Each row was made from one walk, in order. Every step used is in the known rows, and no mark comes twice. Write each row's walk.
Known rows:
l v: [  7  -3  -4  -5   5   0   4  -2   4   6   0  -5   1  -5  -3  -5  -3   3
   3  -9  -2 -15  -2  -6   3   0   5  -6   2   9   0  -1   6  -2  -2  -5
  -7   1]
m r k l v: [ 17  -4   2   7  13   3  13   3   8   0   6 -14   2  10  -4  -7  10   5
  14  -4 -13  -3  -4  -2   8   1   2   0  -5   2  16   3  14  15   1  27
 -12   7]
r k t: [ -4  -3   7  12   8  -3   6   6   5  10   5 -11   7  -4  -8  -2  -5  -1
   8   4 -12  -2   0   6   6   9  -2  12   4 -10   8  -1  -1  14   2  21
   1   8]
q k r m j: [-11   7   5  -4  -8  13  15  15  13   1  -6   6  13  -2 -25   4 -11  -4
  -1   5  -4   9   1 -10   4  14  -5   6  -3  -4   9   5   5  21 -11   0
  14 -26]
m j c a: [  0  15   2   9  -3   7  12   7   3  22   2  -2   4  -2  -8   2 -20   4
   3  17   2   1   3   7   4   5   7   3 -12   1  -5   8   8   5   1   7
   6   6]
q k: [ -4   0   0   3   3  -4   4   2   5   1  -1   5  -3   5  -2   5   1  -6
  -2   0   1   1  -1  -1  -1   4 -10   1   2  -2   4   1   4  14   2  -7
   2  -6]
h w q: [ 18 -17  -6   6  -4   7   3  10   5   0   4  -3 -18  -2   1  -5   5  -7
  -7  -1 -14  -1 -11  -4   3   3 -10  -3   0  12   0  -8  -2  -4  -1   0
  -1   2]
j c a v l: [ 6  5 -6  8 -4  7 14 10  0 40  8 -8 -2 -3 -7 -7 -7  9  7 11 -1 -3  4  4
  0 11 -6 -7 -2  8  2 -6 16 -8 -4 10  6  7]
j c a v: [ 4  9 -2  8  8 -1 13 10  4 29 12 -5  1 -3 -4  0 -8  6  8 13  1  8  0 -4
  3  8 -2 -2 -3  5 -1  6 13 -6 -4  4  6 10]
j c a w: [  3  13  -4  16 -11   1   5  15   7  24   3  -1   2  -1   1   0  -5  -7
  -4  12   3   5   1   0  -6  10   5   1  -5   4   0   1   5  -6   1   6
  -7   6]
r m j c a v: [ -2  17  -1   5   6  13  19  20  11  34   6  -4   5  -3 -11  -4 -19   6
   6  18  -6  13   2  -7   8  17   8  -1 -10   5  -4   8  11  -3 -12   6
  18 -10]
l k r m j c: [ -6   8   4   3 -13  23  16  13   9  16  -7  -1  16  -3 -15  -6 -24  -4
  10   9   4   3   0  -5   3   8   2   7   4  -8   1   6  18   8 -13   6
  10 -23]
r m j c a w: [  0  22  -4  11 -14  16  10  27  14  28  -4   1   6  -2  -7  -6 -17  -8
  -6  22  -1  13   1  -5   0  18  16   3 -12   4   1   5   4   0  -9  11
   6 -12]
h w a: [  2 -19   2  10  -3  -6   1   2   3  -1   2  -2   1  -5  -3  -1   5  -2
  -8  12   3   1  -6   2   4  -1 -11  -1   0   8   1   1  -1   0   4   0
  -1   4]
l k r m j: [ -9   7   9  -1 -12  17  12   9   8  -2  -6   0  15  -3 -17  -6 -12   1
   1   7   3   5   0 -13   4   8   4   9  -1  -7   3  -1  10   5 -12   1
  17 -22]
a v: [  0  -1  -2  -4   9   1  10   5   5   7   7  -4   1  -2   1   0   3   6
   5  -6  -2   7   0 -12   4   6   1  -4   0   5  -1   1   4  -6  -2  -4
   9   5]
a w q k l v: [ 11  11 -17   6   5  -4  13  15  16   4   5  -9 -25   2  -9  -7  16  -8
  -3 -12  -6 -10 -15 -16   3  21  -4   0  -5  13  25  -7   9  16   0  -7
 -15  -5]
c a w: [  1  14   1  11  -9  -5   1  14   5   6   4   0   1  -2   0  -2   6  -3
 -11  11   0   8   1  -8  -6   8   9   4  -9   8   4  -7  -5  -8   2   2
   0   8]
j c a: [  1   8   1  13   0  -2   4   4  -2  23   6   0   0   0  -4   1 -11  -2
   3  18   0   1   0   8   0   3  -3   1  -2   0  -2   3   7   0   1   9
  -3   6]
r k: [-3 -2  3  5  2 -3  3  3  6  0  0  1  3  1 -4 -3 -1 -5  2  2 -8  1  0 -2
  0  4  0  2  4 -3 -2  0 -1 10  1 18  6  8]
j c a w h: [ -1   8  -3  22 -12  -1   2  20   4  26   0  -1   0   1   5  -1 -10  -6
  -1  13 -10   7   0   7  -7   7   4   1  -5   6   2   1   5   1   3   5
  -6   9]
v a: [ -4  11  -2   5  -7 -12  -1  -3  -3   1  -1  -2   0  -2  -6  -1   0   3
  -3  -4  -7   1   1   1   9   3  -3  -4  -1   5   4  -2  -2  -1 -13   7
   4   3]
a v l k r m: [ -6  -1   0  -2 -12  16  15  10   2  15  -2  -7  12  -5 -15 -13  -1   6
   6   2   0   0   2 -16   0  14  -8   0   9   0  12 -16  17  -8 -12   6
  17 -17]
k l v a: [  0  16  -7   2   6 -18   6  -6  -1   1  -1 -15  -4  -4 -18  -7   6   8
   6 -10 -11 -14  -4   1  19   6  -4  -5  -1  17  16  -2   5   2 -13   9
  -9   0]
a c: [  1  -4  -1  -1 -11  -1   5   0   1  -9  -2   1  -1   0  -3   0   7   0
  -6  -2   4  -6  -2   1  -1   3  -3   2   7  -3   4   6   9   3  -2  -1
  -5  -2]
j c a w q k: [  8  15 -11  22 -10   0   9  22  13  29  11   3 -21   2  -3   2  -2 -15
 -12  12   0   4  -9  -8  -7  21  -9   3  -5   3   6  -5   8  11   1  -4
  -4   3]
q w: [ -7   8  -3   8   3   5   1   4   2  -6   0   0  -3  -2   0   3   2  -6
  -7  -1   0   2  -5  -1   0   7 -13  -2  -3   7   5  -3  -1   8   2   3
  -5   3]
a v l: [  2  -2  -7  -5  -3  12  11   6  -2  17   4  -6  -2  -1  -5 -10   1  12
   4  -6  -4  -3   3  -5   0  11  -2  -5   1   7   7  -9   6  -8  -5   3
   9   4]
c a w e: [ -1  20   2   9  -9   3   0   9   8   9  13  -2   5  -2   1   0   0  -3
 -19   5 -11   7   1  -3 -10   5   6   4 -13  15  13  -3 -12 -18   3   4
  -4   5]
h w a v l k: [  0 -21  -4  11  -8   3  14   3   1  16   3 -12  -1  -3  -1 -13   5   5
  -1   9   9  -3  -5  -5   4   7 -15  -4   5  11   5 -13  15 -10   1  -3
  14   7]
e w q: [ 12  -6  -7  -1  -4  -3   4  -5   5   1   9   0 -18   4  -1  -6   2  -7
  -8  -4  -5   3 -12 -14  -4  17 -11   3  -1   7   6 -10  -2  -8  -3  -2
   8   6]
q k r: [ -5  -2   3   0  -3  -2   7   4   6   0   0   3   9  -2 -16   7   1  -3
   3  -2   1   4  -2  -5  -2   3 -13   3   3  -4   9   1   6  18  -2  -3
   0  -9]
k r: [  0  -3   4  -3  -7   2   5   5   0  -2   1  -2  11  -6 -16   4  -1   2
   5  -3   1   0   0  -6  -2   0  -4   3   2  -1   4   0   2   3  -3   6
  -1  -1]
e w q k: [  7  -7  -8   2  -2  -9   8  -5  12   0  11   3 -20   7  -3  -2   4 -13
 -12  -3  -4   5 -16 -16  -6  19 -20   5   0   4   9  -9   2   6  -2 -10
  11  -2]
k r m j: [ -5   6   7  -8 -11  20  10  12   7   0  -6   0  15  -6 -24  -2 -10   3
   1   5  -4   7   3 -10   6   8   5   6  -4  -1   7   2   2   7 -12   9
  10 -22]
q k l v: [  0   4  -5   0  18 -10   8  -3   8   1   2  -8  -5   3 -10  -2   9   0
   8  -4  -4 -12  -6   0   8   6  -9  -1   2  10  17   2  11  18   2  -5
 -11  -8]
w q k t: [  1   0  -3  13   7  -3   8   9   7  14  12  -6 -20   1  -7   3   1  -2
  -1   0 -10  -6  -8  -2   9  17 -18  10  -1 -10  17  -7   5  18   2  -9
  -1  -5]
h w a v: [  1 -19  -3   7   4  -4  12   6   7   8   7  -8   2  -5  -2  -3   8   6
  -2   6   1   9  -4  -9   8   3 -11  -5  -2  13   0   2   2  -6  -1  -4
   7   8]

Write each row's walk:
[ -6   1   9   2 -11   7   4   6   3  -1  -4  -1  12  -2 -11  -5  -3  -5
   3   9   2   4  -1 -11   1   6  -3   8   9  -7   4  -7   9   0  -9   3
   7 -19] => l k r m
[ -1  10  -3   0  -5  23  10  12  10  20  -7   2   3   1  -8  -4 -22  -6
   5   8  -3   6   2   4   6   9   9   2  -3  -2  -2   9   7   3 -12   9
   5 -21] => r m j c
[  3   1  -2   2  17  -7  12   0   8  -2   2 -13  -1   0 -15  -9   5   1
  12  -3 -14 -13  -4  -1   8   6   1   1   2   9  11  -1   9  15   2  23
  -6   6] => r k l v
[  1  13  -7   3  -5  17  21  13   2  41   5 -10   1  -4 -14  -6 -17  13
   7  11  -2  -3   5   2   5  12   3  -4 -10   9   2   0  15  -2  -3   9
  14   8] => m j c a v l
[  0  13  -4   8   9 -19  10  -4   7   1  -2 -15  -1  -1 -21  -9   5   3
   9  -7 -19 -11  -4  -1  18   9  -3  -5   2  13  16  -2   4  13 -12  29
  -2   8] => r k l v a
[  2  20  -4  12 -12  11  11  20  10  24  -1  -1   4  -2  -6   0 -16  -4
  -3  11   4   7   1  -1  -2  10  14   4 -14   6  -1   6   5   2   0   7
   3   6] => m j c a w
[ -4   5   1   9  -4   0  12   2  -3  22   9 -10  -1   2  -2 -10  -1  11
   1  14   2  -4   2  -8  -1   9  -7   0   1   5   4 -16  16 -12   1  -3
  18  10] => c a v l k
[  4  23 -12   6  -3 -13   4   4   6   2  -3 -14  -1  -4 -12  -8  11   4
   1 -14  -9  -8  -5  -7  13  12   7  -4  -4  21  20  -5   3  -1 -14  10
 -13   3] => k l v a w
[-11   7  -4  13   1  -4  -1   1  -2  -3   4   0  -3  -2  -5   1   7  -5
 -12   8  10   3  -5  -3   2  10 -18   1  -5   0  13  -2  -3  12   5  -1
  -4   7] => q w a
[  3   9  -4   2  -2 -14   4  -5   2   7  -4  -8   2  -6 -11  -5  -3   5
  -1 -11  -8 -16   0  -4  12   5   1  -8   1  16   3  -3   4  -4 -15   2
  -3   5] => l v a
[  5   5  -5  -2  16  -6   4  -3   1  -2   2 -11  -5  -1  -9  -8   6   7
  12  -4  -5 -12  -5   0  11   2   0  -3  -2  12  14   1   9   3   2   4
 -12  -4] => k l v
[ -1   8   4   4   8  -8  10   8   3  13  12  -7   0  -4  -2  -3   2   9
   0  10  -4   7   1 -11   3   7   0  -3  -8   7  -1  -1   5  -7  -2  -2
  12  11] => c a v
[ -4   1   3   1 -22  15   3   5  -1   8  -8  -3  10  -3 -15 -12  -3  -2
   4   9  -1  -3   2  -3  -2  10 -11   4   9  -6  12 -19  13  -1  -9   8
   8 -20] => v l k r m
[  0  13  -4   1 -10  12  -2   9   9   3   7  -1   6  -2   4  -2   0  -7
 -15 -13  -8   7  -2  -4  -9   3   8   1  -7  12  14  -1 -14 -18   1   1
  -8  -1] => a w e
[ -5   4   5  16   2  -2  15   4  -3  31  12 -20   2  -6  -7 -10  -3  16
   7  14  -4  -7   1  -2   8  15  -7   6   1   0  15 -18  17  -9   2   1
  14   8] => c a v l k t
[ -3  -1  -5   3  -6   8  13   1  -2  15   2  -8  -2   1   2 -11   0   7
   6  -2   4  -5   1  -9  -1   9  -5  -4   6   3   4 -14  15  -8  -2  -5
  15   4] => a v l k
[  0   1   5  -3  -8   8   2   9   3   0  -2   0  12  -5 -17  -2  -4  -1
   1   5  -4   7   0  -9   1   8  -2   5   3  -3   7  -3   0   2 -11  11
   2 -21] => k r m
[ -4  -4  -1  -2 -12  11  19   3  -2  13   3 -10  10  -5 -14 -10   0  12
   9  -6   5  -4   2 -14  -1   8  -8  -2   9   2  11 -14  20  -7  -5   2
  16   2] => a v l k r
[  2  21  -8  10  -1 -15   9   9  14   2  -4 -15   2  -1 -18 -12   9  -3
   1 -11 -16  -7  -6  -8  10  14   6  -3   0  19  18  -4   2  10 -14  29
  -6  10] => r k l v a w
[ 11 -16  -1   4  -9  11   8  21  15   1   2   3  -8  -3 -17  -2   4 -16
  -8   6 -17   7 -13 -13   3  13 -24   5   4   8   8  -9   4  13 -12   2
   3 -24] => h w q k r m
[  0   5  -4   4  -2   2  13   6  -4  24  10  -8  -2  -4 -10  -7   3  11
   1   9  -5  -3   3  -5   0  12  -5  -4  -4   9   5 -12   7 -11  -2   6
  14  11] => c a v l
[ -3   8  -3   4 -19 -13   5  -3  -3  -7  -4  -3  -1   2  -8  -1   6   1
  -8  -8  -2  -7  -1   2   8   5  -6  -1   7   4   7   3   7   1 -17   6
   3   0] => v a c
[-16   5  -8  15  -5   4  12   2  -2  13   6  -9  -4  -2  -1 -10   5   4
  -6   5  15  -4  -4 -10   1  17 -22  -4   2   4  16 -15  14   2   3  -4
  10  10] => q w a v l k
[ -3  15  -9  11  -5 -16   1   9   4   2  -6 -14  -3   0  -8  -8   5   5
   2 -13 -22  -9  -4  -2  12  10   5  -8  -5  24  21  -5   3   4 -11   8
 -11   4] => k l v a w h
[-12   6 -11  10  -2   7  11   9  -1  15   7  -7  -6  -4 -10  -6   7   7
  -7   1   7   0  -2  -6   1  19 -21  -6  -2   9  18 -12   5   4   0   3
   6  11] => q w a v l
[-5 -3  7  3 -9  1  7 -2 -1 -5  0 -4 13 -2 -8  0 -4 -2  5 -1  7 -2 -2 -7
 -2 -2 -6  6  7 -5  3 -5 13  2 -1  0  4 -3] => l k r
[ 12   8  -1  12   6  -8  13  -1   5   1   3 -15   0   8 -10  -9   9  10
  13  -7 -19  -3  -5  -1  15   3  -1  -3  -4   8  19   0  10  16 -15  32
  -7   9] => m r k l v a
[  4  15 -11   5 -12  -8   4   8   8   8  -6  -9   3  -7  -6  -6   1   1
  -6 -15  -6  -9  -1 -12   7  12  11  -9  -1  21   8  -6   2  -8 -16   2
  -8   4] => l v a w
[ -4 -12  -6   7 -10  -6  18 -12   1  16   9 -11  -1   4  -2 -15   4   5
  -3   6  15   0  -5 -16  -4  18 -15   0   5   4  14 -16  13 -14  -1  -3
  23  10] => e w a v l k
[ -5  -1   0   9  -2   8  14   3  -1  25   8 -18   3  -3  -2 -10  -3  13
  12  -1   0  -9   1  -2   8  13  -6   4   7  -2  14 -15  17  -6   0  -2
  11   0] => a v l k t
[ -6  -2   7  13   3  -3   4  -3   0   6   5 -12   5  -2   3  -4  -6   2
   7   7   2  -5  -1   3   7   3  -3  11   6 -12   7  -4  10   2   4  -4
   1  -3] => l k t
[ -5  24  -6   6 -17   0  -1   6   8   3   4  -1   6  -2  -1   0  -1  -3
 -18 -15 -12   5   0  -3   1   6   5  -2  -8  18  18  -3 -16 -17 -13   7
  -1   0] => v a w e
[  8 -10   0   1  -1  13  -1   1   5  -2   6  -2   6  -1   3  -1  -1  -6
  -9  -7 -18   3  -5   7  -1  -9  -6  -1  -5  19   4   1 -12 -16   0   4
  -6  -4] => h w e
[  0  14  -2   6   5   7  22  12   7  31  10  -8   3  -3  -9  -1 -19  11
   7  10   0   5   3  -5   8   8   8  -1 -11   7  -4  11  11   0  -4   4
  16   8] => m j c a v
[ -3  22 -12   9   0 -17   9   5  12   2  -3  -9  -3   0 -15  -4  11  -4
  -2 -12  -7  -6  -7  -6  10  16  -4  -4  -2  20  23  -3   6  13 -13   1
 -11  -4] => q k l v a w
[ -6   8   2   0 -10  20  18  17  16  17  -6   5  13  -1 -24   2 -21  -8
   6   5  -1   9   2  -2   4  13  -5   6  -1  -7   7  10  11  24 -12   6
   5 -28] => q k r m j c
[  0  10  -5   6  -1 -20  16  -2   5 -10  -4 -16  -2   0 -23 -10  12   0
   3  -9 -15 -19  -6  -3  17  12  -5  -2   6  13  18   3  12  17 -16  28
  -5   7] => r k l v a c
[  2   2  -6   6  -1  -1   6   8   8   4   7   3 -23   6  -4   3   6  -8
  -7  -1  -4  -3  -7  -7  -1  11 -14   1  -1  -4   6  -6   3  16   1 -12
   2  -5] => w q k
[  4 -25  -2   9 -16  -7   6   3   0  -9  -1  -3  -2  -4  -4   0  11  -5
 -14  10   8  -5  -7   3   3   0 -15   2   5   5   4   4   7   2  -1   0
  -5   3] => h w a c
[ -7  -5  -2   6 -15  -9   6  -1  -2  -7   4  -1  -4   1  -7   1  10   1
 -11   7  14  -5  -2   1   1   6  -8   3   2  -8  11   5   8   6   0  -2
  -3   3] => w a c
[  9  15 -17   9 -13 -11  10  14  16  13   3  -6 -19   0  -9  -4   5  -8
 -14 -19 -10 -10 -11 -19   6  22  -5  -5  -3  18  14 -11   4   6 -15  -8
  -5   2] => l v a w q k
[-13   8  -6  11   9  -3  10   8   1   5  12  -5  -1  -5  -5   0   6   3
  -7   2   9   8  -5 -13   6  15 -17  -5  -5   7  13   0   0   3   1  -4
   6  11] => q w a v
[ -7  -2  -1   2   5  -8  10   4   1  12  12  -5   0  -2  -5  -1   6  11
  -1   3   9   6   1 -10   5   8  -5  -4  -3   1   8   3   4  -4   1  -6
   7   9] => w a v
[  4  -7  -4  10   3 -10   9  -3  10  11  15  -5 -17   3  -7   0   2  -6
  -4  -1  -9   1 -16  -9   1  26 -23  10   0  -2  20 -11   1  10   2  -8
   8  -3] => e w q k t
[ 10  13  -5  11 -12  -3   2  20   5  12  10  -2 -19   0  -2  -3   8  -5
 -17   8  -5   4  -7 -13  -5  16   2   4 -11   6   6 -12  -4  -6   2  -1
  -1  11] => c a w q
[ -3 -10  -1   7  -3 -16   3 -14   1  -1   7   1   0   1  -5  -2   4   1
 -10   9  10   7  -7  -8  -5  12 -12   1  -1   1  10  -3  -2  -4   2   2
   8   6] => e w a
[ 12 -16  -6   8   0   2   5  11  11   1   3   2 -21   3  -1   0   6 -14
  -9   0 -11   0 -14  -7   2   8 -20   1   1   9  -1  -6   2   9   0  -9
   1  -3] => h w q k
[ -1 -10 -11   1  -8  -5  15  -7   0  18  11  -6  -1   0  -8  -9   5  10
  -4   3   8   3  -2 -12  -6  21 -15  -4   0  10  17 -13   4 -13  -3   2
  18   9] => e w a v l
[ -3  16   7   5 -10  14  13  17   6  25  -1  -1  15  -7 -26  -1 -23   3
   5  23  -3   7   2  -1   6  12   3   5  -8  -1   4   6  10   6 -12  16
   7 -15] => k r m j c a
[ -2   7  -9  10 -13 -10   2   9   7  10  -8  -7   2  -3  -1  -8  -4   3
  -5 -14 -20 -10  -2  -8   5  12  11 -10  -3  23   9  -6   1  -2 -13   1
  -6   6] => l v a w h
